(in the rows, 128 means zero)
Known rows, with every way that one mark hangs from another:
tada{nugem}: [143 136 122 132 121 119 142 115 120 144 151 127 108 133 131 112 150 111
 127 139 136 127 139 126 117 144 133 140 117 131 127 131 115 117 103 128
 101 128 147 116 125 114 116 109 138 128]
lapob{rupok zokurem{nepen{fodof} piva{gorala tada tinin}}}: [176 159  59 147  93 156 138  61  66 113 124 137 171 144 108 106 202 107
 142 102 126 150 131 106  77 178 112  71 145 119 102 172 111 164 149  98
 125  66  98 129 142 103 176 210 132 136]
nuzi{buriloz{nugem{tada tinin} piva{rupok} ripadi{danozo}}}: [163 121 130 143 161 125 126 112 149 165  86 102 158 168 161 136 127  79
 109 104  76 114 159 147 183 125 115 112 167 133 156 126  61 156 139 114
 140 109 123 143 139  67 114 173  83  91]
buriloz{piva{gorala zokurem} ripadi}: [179  88 129 179 155 142 127  84 121 157  82 119 134 171 131  85 125  91
 108  92 135 105 138 137 124 156 147  77 175 122 119 135 120 129 123  93
 116 132 142 178 146  90 112 174 112  99]
ripadi{buriloz{piva{tada tinin}}}: [147 134 123 153 149 117 142 119 139 154 102 139 141 140  98 138 141  85
 104 116 145 108 154 133 133 153 147 116 176 153 126 120 123 147 118  92
 124 127 130 139 126 110 127 147 114 142]
rupok{lapob piva{buriloz{nuzi ripadi} tada zokurem{nepen}}}: [173 115 110 202 135 138 140  92 124 167  68 117 140 189 100 114 203  70
 113  85 140 117 151 149  76 197 129  53 138 140  85 127  83 120 138 102
 135 127  89 159 152 112  94 166 141 116]
gorala{piva{buriloz zokurem{lapob}}}: [171 106  92 178 116 149 164  95 129 146 148 135 118 153 118 124 166  98
 118 112 141 128 136 153  92 167 134 119 159  87 127 142 113 140 128 125
 105 129 112 113 136 133 125 122 145 145]
nugem{tinin{piva{buriloz{ripadi{danozo}} rupok zokurem}}}: [161 109  84 181 119 128 144  98  98 158  91 128 145 158 142 163 170  64
 118  91 104 130 142 134 115 181 141 100 200  85 114 141  73 161 148 113
 114 137  68 133 133 110 139 149 119 124]
nepen{fodof zokurem{lapob}}: [138 183 113 158 133 174 113  92 105 173 133 115 127 127 144 109 173 137
 124  97 107 123 164 116  90 150 141  98 104 135 141 135 145 143 143 100
 123  95  98 119 147 136 120 145 158 153]
zokurem{piva{rupok{lapob}}}: [116 127 105 159 108 116 143 114 115 128 135 132 153 153 105 112 152 120
 138 107 131 129 140 131  83 152 111 103 111 107 122 141 124 139 133 134
 116 116 121 122 120 139 122 146 127 115]
somop{zokurem{lapob{rupok} piva{gorala tada tinin}}}: [155 137  49 197 101 137 146  91  89 117 133 140 161 168 123  91 185 111
 170  85 140 123 114 114  75 171 136  72 147 125 144 171 143 144 136 125
 126 100 124 115 130 130 122 171 122 126]
somop{zokurem}: [140 117 116 137 121 136 113 130 132 120 143 121 128 135 148 122 119 119
 148 111 135 116 114 123 133 137 126 104 124 138 157 133 142 130 121 127
 137 143 136 130 149 146 114 136 120 116]
tada{nugem{tinin{piva{rupok{lapob} zokurem}}}}: [141 124  92 173  97 126 147  99  93 170 137 139 115 167 138 127 192  91
 131 107 125 124 149 139  88 176 126 111 149 105 100 143  88 141 115 140
  94 131 112 127 124 105 110 115 138 127]
gorala{nugem piva{buriloz{nuzi}}}: [175 100 129 151  97 140 181  88 164 118 182 120  98 143 125 104 136  69
 104 129 149 102 136 158 117 134 129 141 161  92 117 142 100 158 138 111
  63 124 151 133 144 102 120 127 135 144]
ripadi{buriloz{nugem{gorala} nuzi} danozo}: [136 147 161 142 147  84 113 139 142 153  69  95 179 101 133 125 111  69
  90 147 102  88 163 130 155 117 174 175 139 153 120 109  70 163 153 109
 101 114 126 135 129 120 134 134 118 122]
buriloz{piva{gorala{nugem} tada tinin} ripadi{danozo}}: [199  96 135 189 144 123 156  76 144 145  80 130 141 182 127  93 156  59
  96  91 143  84 150 130 118 155 173  74 202 131 113 167 113 134 140  74
  86 131 141 167 129  59 110 171 101 118]
lapob{rupok zokurem{piva{buriloz{nugem} gorala tada}}}: [181 125  74 157 105 148 160  77  93 121 120 137 169 143 107  89 175  93
 142 121 132 153 116 118 100 165 116  88 161 125 104 148  77 182 146  92
 123  88 107 116 132  97 161 184 124 125]
ripadi{buriloz{nuzi piva{gorala tada}} danozo}: [154 140 148 157 148  97 141 113 142 160  57 137 189 132 104 108 110  52
  78 131 130  95 163 120 133 148 173 144 169 154 121 128  95 154 136  84
  98 127 137 138 120  98 143 149 135 124]
nepen{fodof zokurem}: [146 166 129 134 134 177 110  92 120 165 137 119 110 126 151 116 144 124
 107 105 116 127 160 117 113 150 139  96 112 137 140 136 133 145 139  91
 126 110 105 130 155 126 125 144 153 141]
zokurem{lapob nepen{fodof} piva{rupok}}: [114 184  62 159 109 118 125  94  65 132 131 113 175 141  84 112 203 129
 140  94 107 139 161 118  58 166 111 101  93  98 144 152 157 126 130 139
 108  65  95 107 131 155 158 184 147 126]
piva{buriloz{nugem nuzi} gorala rupok{lapob} tada tinin}: [243 112  83 244 145 105 173  58  96 151  72 139  87 225 128  62 188  29
  94  69 167 120 147 152  69 190 182  65 210 118  84 149  28 172 153  71
  80 135  84 137 133  51 126 131 149 115]
somop{zokurem{lapob nepen piva{tinin}}}: [124 148  53 177 103 118 113 123  93 108 140 112 168 158 111 117 191 115
 181  97 115 110 132 108  80 158 115  91 112 125 171 161 173 110 118 151
 130  92 112 121 155 169 117 178 125 110]
tada{nugem{buriloz tinin} piva{rupok zokurem{lapob}}}: [188 131  52 202  85 116 173  75  87 187 170 150 111 166 139 134 177  75
 130 118 117 143 161 135  85 180 128 145 139  94 120 156  61 141 110 149
  87 140 118  84 133 111 107 112 149 137]
gorala{nugem{buriloz{nuzi} tinin{piva{zokurem}}}}: [136 112  82 164  80 139 140 100 123 142 148 106 119 144 144 147 164  75
 126 112  97 102 136 141 128 137 124 133 178 113 115 153  84 162 149 149
  88 114 112 149 153 103 118 145 127 138]
nepen{fodof zokurem{lapob piva{rupok tada tinin{nugem}}}}: [149 179  61 194 114 166 137  62  74 170 135 112 133 169 123  91 224 104
 127  80 118 132 169 113  55 188 150  51 138 114 150 163 131 161 136  99
 100  87  78 124 140 121 129 168 145 138]
danozo{ripadi{buriloz{piva}}}: [109 153 166 113 162 141 143 142 140 129 116 106 151 109 103 134 112 107
 108 144 134 120 139 115 159 144 125 128 123 138 139 109 143 128 126  89
 122 134 144 132 133 137 133 164 109 125]
nugem{gorala{piva} tada tinin}: [121 126  62 136  99 133 160 106 129 156 129 146 101 141 188 172 144 120
 105 104  79 138 143 150 129 142 124 155 152 105  82 166  61 147 144 183
 109 118 138 102 117  74 130 147 119 137]
danozo{ripadi{buriloz{nugem{gorala tada tinin}}}}: [108 158 128 116 160 139 138 145 125 137 106  93 130 108 147 152 137 109
 105 134  99 129 139 121 168 139 134 139 128 140 118 122  89 136 148 117
 115 120 125 116 129 113 133 162 106 125]
fodof{nepen{zokurem{piva{gorala{nugem}}}}}: [133 136 100 144  92 145 123 106 120 116 125 124 136 163 135  99 155  99
 112  89 118 132 167 124  70 128 122 124 122 123 141 170 130 123 142 109
  93 107 132 152 134 126 119 151 121  99]
fodof{nepen{zokurem{lapob piva{buriloz{ripadi} rupok}}}}: [151 151  91 176 114 134 126 108 105 134 100 103 150 160 133 114 167  94
 120  70 104 139 168 126  57 150 123 115 126 115 153 139 121 126 148  90
 115 113 102 142 137 143 123 161 113 102]
ripadi{buriloz{nuzi piva{rupok tada tinin zokurem}} danozo}: [190 133 123 185 142  96 132  97 135 168  70 123 173 151 111 120 122  32
  75 108 136 102 163 126 110 174 183 112 192 133 128 129  79 167 138  72
 104 145 109 157 130 109 139 134 129 120]
tada{nugem piva{buriloz gorala tinin}}: [214 115  85 194 119 107 195  68 105 156 151 179  86 175 118  99 177  49
 120 130 170 131 163 125  98 180 154 146 156 101 109 157  77 137  94 107
  65 133 141  84 127  73 114 127 156 133]
nuzi{buriloz{nugem{gorala{piva} tada tinin} ripadi}}: [147 117 112 130 145 146 139 118 146 152 112 102 115 150 188 145 141 109
 117 110  67 118 154 162 187 118 111 137 155 126 136 139  59 144 144 148
 136  97 137 130 141  68 110 177  88 116]
piva{buriloz gorala{nugem} tada zokurem{lapob{rupok}}}: [219 106  35 217 121 152 188  44  92 138 128 152 109 170 122  79 223  75
 107  73 164 150 132 140  62 196 169  75 198 107  91 176  65 161 158  91
  80 114  90  97 110  86 142 131 160 160]
zokurem{nepen{fodof} piva{buriloz gorala tinin{nugem}}}: [145 147  45 170 124 122 142  66  59 124 114 119 137 172  90 125 235  71
 131  97 134 128 160 110  93 182 137  88 158 102 130 169 112 143 120 124
  77  67  75 111 149 104 160 198 138 118]
tada{nugem{tinin}}: [138 143 104 140 112 125 144 111 107 156 148 130 109 146 147 139 158 106
 135 129 113 127 138 121 122 143 130 143 134 128 114 144  99 120 107 137
  97 123 129 110 130 106 106 107 133 129]
zokurem{lapob{rupok{piva{tinin}}} nepen}: [121 177  87 159 112 119 128 106  88 119 121 130 188 140  92 126 206 133
 160 120 124 133 141 131  74 148  99 103 106 122 109 134 136 127 151 143
 154  71 109 129 125 150 135 166 117 138]
nugem{buriloz tada{piva{gorala}} tinin}: [146 124  42 159 106 127 163 103 118 163 126 161 113 149 164 182 149  96
 120 113  85 143 142 130 142 144 111 162 155 128 105 160  47 143 144 172
 119 124 120  82 130  70 131 155 136 139]
nuzi{buriloz}: [130 134 127 111 139 139 135 129 141 126 136 129 132 132 141 138 128 125
 133 128 110 136 146 137 164 121 109 140 126 131 159 135 112 132 123 135
 149 111 128 113 131 119 126 146 122 131]
piva{buriloz{nuzi} gorala rupok tada tinin{nugem} zokurem}: [252  95  27 243 134 122 175  26  59 149  87 129  79 224 139  69 206   9
  89  66 174 148 137 137  65 223 202  42 249  84 107 168  17 180 136  81
  64 149  63 146 133  57 155 135 150 111]
zokurem{lapob{rupok} nepen piva{tada}}: [109 174  50 160  94 119 146 112  80 111 126 131 202 137  73 106 214 140
 154 115 108 146 137 112  59 166 102 103 113 120 131 153 152 122 139 143
 139  61 110 103 115 147 160 185 135 131]
nuzi{buriloz{nugem{tinin{piva{tada}}}}}: [126 128 112 129 128 144 135 131 127 148 112 128 136 163 133 133 164 106
 132 126  92 127 151 147 170 128 110 120 166 132 154 141  96 149 120 140
 143  97 110 127 135  89 123 157 112 116]
ripadi{buriloz{nuzi piva{rupok}} danozo}: [148 146 162 149 144  84 128 120 147 156  79 117 195 118 108 124  89  54
  85 133 125  96 163 127 135 138 157 153 151 137 132 104  92 168 141  84
 106 134 132 145 126 125 143 138 121 119]

Rows:
[187  97  96 174 116 129 161  97 125 154 141 160 114 150 112 124 142  81
 114 125 149 143 144 130 112 170 138 130 148  99 126 132  95 146 110 111
 110 147 114 101 138 117 125 131 152 126] -> tada{piva{buriloz zokurem}}
[138 128  62 147 135 137 132 123 129 157 106  99 113 129 188 207 149 108
 125  94  60 126 124 133 162 137 112 138 164 146 118 132  54 130 165 153
 143 124 103 118 146  86 122 163 103 139] -> nugem{buriloz{ripadi} tada tinin}
[135 158  81 164  95 136 125 113 103 134 107 123 152 169 124 101 171 111
 115  77 109 150 168 124  44 150 124 110 120 122 152 158 135 122 138 106
 118 113 111 139 123 140 129 148 125 102] -> fodof{nepen{zokurem{lapob piva{rupok tada}}}}
[138 121 113 159 119 117 134 108 124 180  86 132 128 182 128 110 141  98
 103 112 100 111 151 143 142 135 145 109 177 145 102 146  92 155 108 135
 112 114 134 141 134  66 108 154 104  94] -> buriloz{nugem{gorala tinin} piva{tada}}
[138 126 111 142  93 114 153 109 142 142 132 114 113 120 158 141 103  98
 100 133  99 109 147 156 140 130 133 182 140 116 109 142  75 151 142 167
 109 124 158 123 148 106 134 154 125 137] -> nugem{buriloz{nuzi} gorala{piva}}
[145  98 107 124  95 151 168 101 171 117 191 132  96 136 142 119 150 110
 104 125 138 115 133 163 118 126 110 130 141 102 117 154 109 143 145 144
  81 121 168 131 122  91 124 130 124 146] -> gorala{nugem{tada} piva}
[152 184  70 183 124 172 145  57  82 162 133 133 151 137 122  95 196 111
 131  87 117 138 162 108  71 177 135  92 119 117 128 151 121 168 156  88
 113  65  90  95 141 125 139 177 159 152] -> nepen{fodof zokurem{lapob{rupok} piva{buriloz gorala}}}
[139 130 117 137 112 148 129  93 118 137 131 139 161 135 114 125 145 121
 133 126 147 146 119 140 110 151 109  89 126 120  97 126 104 157 149 120
 157 114 126 147 124 132 124 142 111 129] -> lapob{rupok{piva{zokurem}}}
[129 149 142 130 155 140 153 118 141 127 114  99 137 120 121 103 116  80
  92 131 131 112 140 118 149 143 135 130 134 137 123 123 110 142 141  90
  89 122 160 145 134  98 137 176 123 120] -> danozo{ripadi{buriloz{nuzi piva{gorala{nugem{tada}}}}}}
[209 118  68 187 151 104 148  89 115 141 117 119  86 176 138 128 170  56
 107  89 143 140 136 148 110 166 150  95 188 107 124 126  43 169 146  98
 110 133  82 121 135  82 139 127 120 117] -> piva{buriloz{nugem{tada}} rupok tinin}
[173 116  66 194 145 127 127  89 124 172  74  91 131 153 156 115 138  78
 104  85  89 106 135 140 127 154 135 118 168 145 124 123  65 141 148 131
 122 117 135 157 153  68 128 186 128 111] -> nugem{buriloz{nuzi piva{gorala zokurem{lapob}} ripadi} tada}
[183 109 165 180 150 108  83 110 136 164  48  59 183 170 118  69 116  53
  95 121  97  69 147 131 139 134 154  93 163 140 144 106 104 137 129  85
 113 112 128 214 178  95 112 177 108  55] -> buriloz{nugem nuzi piva{zokurem{nepen}} ripadi{danozo}}
[150 138  67 135  96 130 139 103  91 112 128 125 167 146 100 104 175 106
 139 118 113 156 140 112  77 169 103  86 127 114 133 163 121 129 122 125
 125 104 103 128 141 135 165 186 136 112] -> lapob{zokurem{nepen piva{rupok tada}}}
[134 153  87 152 109 127 111 123  99 106 143 116 172 127 131 115 165 137
 168 107 124 122 118 121  98 146 106 101 105 134 151 131 149 130 142 135
 151 102 122 118 143 165 136 158 120 125] -> somop{zokurem{lapob{rupok} nepen}}
[ 88 108  91 143  94 120 151 114  90 143  96 129 137 142 115 111 211 106
 116 128 128 123 149 143 123 166 140 101 178 111 115 138 101 172 116 162
  99 118 119 140 102  83 163 173 106 121] -> tinin{nugem{gorala} piva{tada}}
[140 130  99 195 112 127 113 108  84 164  77 103 149 178 131  81 164  80
 133 116  91  99 135 138 112 134 145 114 175 116 114 133  92 162 135 138
  96  92 106 173 150  89 118 148 137  93] -> buriloz{nugem{tinin{piva{gorala zokurem{lapob}}}} nuzi}
[122 131  55 129 120 109 139 120 135 149 115 122 102 106 176 177 141 121
 101 108  84 140 145 143 146 140 128 168 130 145 106 141  49 143 152 182
 134 124 131  90 123  89 147 158 122 143] -> nugem{buriloz gorala tada}
[141 140 122 135 121 135 150  95 126 132 130 145 159 128 105 139 147 107
 133 130 150 148 123 139 122 149 105 109 130 124  95 113  92 165 150 109
 154 110 121 122 122 125 131 147 110 138] -> lapob{rupok{piva{buriloz}}}
[160 107  85 156 105 129 163  89 126 128 161 123 102 163 143 139 166  86
 112 119 142 124 135 162 114 153 120 108 175  87 130 143  76 163 144 146
 100 136 128 138 129  96 143 135 102 132] -> gorala{piva{rupok tinin{nugem{buriloz tada}}}}
[125 131 129 160 110 121 110 129 109 154  89  98 145 161 129 103 136  84
 130 134  89  96 130 137 141 118 131 129 166 126 122 115  98 164 131 134
 109 100 117 176 154  91 119 148 123  90] -> buriloz{nugem{tinin{piva}} nuzi}
[177 119 140 218 148 118 151  83 127 160  56 131 149 191 119 120 184  51
 128  91 148  90 155 143  92 166 148  82 145 134  70 136  72 139 157  97
 111 121 102 153 141  93  78 161 122 123] -> rupok{lapob piva{buriloz{nuzi ripadi{danozo}} gorala tinin}}
[159 131  58 179  97 113 135 103 100 118 149 127 134 184 117 103 194  87
 150  88 145 120 140 120  66 192 122  65 125 125 152 168 134 115 111 129
 116 123 119 123 148 139 118 160 130 103] -> somop{zokurem{nepen piva{rupok{lapob} tada{nugem} tinin}}}
[213  89  95 193 164 133 147  77 111 146  75 125 126 156 146 117 158  57
 100  88 138 128 139 126 115 181 178  95 188 107 113 152  65 133 151  83
 100 142  85 123 138 101 133 145 140 125] -> piva{buriloz{ripadi{danozo}} gorala zokurem}
[184  83 111 153  89 153 167  72 147 120 200 129  94 158 136  93 143  89
  98 111 162 123 137 170  88 151 127  96 160  67 119 166 105 153 144 121
  71 142 148 149 130 119 123 111 127 139] -> gorala{nugem piva{rupok zokurem}}
[150 152 111 113 116 151 106 105  96 128 124 112 146 119 125 130 164 125
 134 119 110 135 140 115 113 144 109 105 111 132 124 138 129 136 127 115
 126  99 100 133 157 131 157 174 140 132] -> lapob{zokurem{nepen{fodof}}}
[134 147 168 142 145  91 121 132 154 157  75 115 198 111 105 132  94  63
  93 143 118  86 160 119 148 128 155 163 147 152 133 103 107 158 134  91
 110 125 136 145 131 125 134 142 122 121] -> ripadi{buriloz{nuzi piva} danozo}
[111 153 159 112 163 134 136 148 130 125 111  91 135 101 126 129 126 112
 106 147 122 122 142 123 166 135 139 137 117 138 128 114 114 133 141 104
 115 125 136 124 131 134 134 159 106 124] -> danozo{ripadi{buriloz{nugem{gorala}}}}
[181 121 131 168 153 121 142 109 130 138  94  91 119 132 139 122 121  73
 116 109 120 113 126 127 138 147 148 129 162 125 127 100  86 142 139  82
 116 131 111 142 155 104 127 154 128 121] -> piva{buriloz{nuzi ripadi}}
[188 117 101 167 107 114 160  79 123 163 143  96  89 137 171 111 130  71
  95 118 116 114 154 156 117 166 148 152 146 105 112 140  53 138 128 135
  85 139 160 135 149  94 119 140 126 128] -> tada{nugem{buriloz{nuzi ripadi} gorala{piva{rupok zokurem}}}}
[164 128 166 169 143 116 101 127 129 156  59  62 164 151 162 114 113  71
 120 125  72  77 129 125 161 108 156 126 163 140 126 112  78 144 157  97
 108 115 112 182 162  92 100 149 100  86] -> buriloz{nugem{tinin} nuzi ripadi{danozo}}
[145 110  89 160 112 123 165  93  94 132  97 169 131 164 106  86 169  91
 103 106 154 145 146 147  88 182 138  85 183  93 113 155 110 153 132 122
 110 131 124 138 100  87 172 161 139 126] -> tinin{piva{gorala rupok tada}}
[156 107 127 153 150 143 123 115 123 152  78 107 160 164 157 129 160  82
 126 113  81 107 156 144 175 134 131 109 178 120 151 147  77 145 144 122
 132 100 102 148 144  87 115 172 100 106] -> nuzi{buriloz{nugem{tinin{piva{gorala zokurem}}} ripadi{danozo}}}
[173 127  92 177 117 112 135  97 108 162 100 123 122 178 155  86 122  70
 108 121  98 123 137 138 127 128 136 134 157 117 107 131  46 167 139 133
  93 114 133 147 140  54 125 144 138  85] -> buriloz{nugem{tada{piva{gorala rupok}} tinin} nuzi}
[213 127  61 195 123 137 152  42  66 164 112 153  89 198 129  67 223  82
  81  64 169 150 168 144  36 226 160  48 147 109  86 181  70 124 127 100
  78 132  99 118 120  84 144 128 180 130] -> piva{gorala rupok{lapob} tada{nugem} zokurem{nepen{fodof}}}
[182 133 107 177 121  92 149  82 118 170 118  97 100 148 159 114 129  61
 104 111 113 102 159 142 126 158 151 148 153 129 113 129  61 144 117 124
  92 130 159 142 150  77 112 157 110 117] -> tada{nugem{buriloz{nuzi piva{rupok tinin} ripadi} gorala}}
[230 130  84 196 137 114 183  70 101 166 104 109  87 173 153 107 155  35
  94  86 127 141 138 133 102 198 165 103 196 111 112 128  36 147 128  67
  86 151 102 124 138  67 131 133 139 123] -> piva{buriloz{nuzi ripadi} rupok tada{nugem{tinin}}}
[164 180 125 173 145 179 120  72 107 182 117 100 146 133 134 103 189 113
 125  96 115 121 159 131 101 159 130  72 115 138 124 112 112 168 164  72
 139  80  92 134 154 123 112 170 129 147] -> nepen{fodof zokurem{lapob{rupok{piva{buriloz{nugem ripadi}}}}}}
[150 151 102 118  95 150 134  93 102 119 122 139 188 131 100 119 179 119
 145 134 131 158 126 126  94 160  83  76 117 136  94 138 105 151 146 115
 165  92 115 144 136 128 155 187 114 131] -> lapob{rupok{piva{tada}} zokurem{nepen}}
[157 111 176 145 159 118 105 136 144 140  80  79 159 133 139 113 130 100
 117 132 106  89 133 133 159 114 149 112 143 141 140 110 106 129 151  96
 123 124 122 161 142 112 111 145  93 101] -> buriloz{nugem ripadi{danozo}}
[184 125   8 200 112 130 150  53  66 132 134 136 117 183 153  94 216  89
 115  63 119 152 152 143  46 177 139  78 162  83  96 195  63 135 165 148
  74 104  92 121 117 101 147 140 154 131] -> piva{gorala{nugem{tada tinin}} rupok zokurem{lapob nepen}}
[218 106  84 200 137 139 187  62 114 141  94 120  91 176 152  94 167  42
  98  81 128 118 134 132 115 168 173  98 215 121  92 162  53 146 153  75
  64 124 110 134 140  49 124 159 142 136] -> piva{buriloz{nuzi ripadi} gorala{nugem{tinin}} tada}
[166 110  91 174 100 119 150  85 114 135 135 141 104 166 150 121 164 103
 103  94 137 124 160 163  76 172 140 108 146  82  87 167  86 143 144 150
 104 131 125 132 130 117 128 140 125 132] -> nugem{gorala{piva{rupok{lapob} tinin zokurem{nepen}}}}
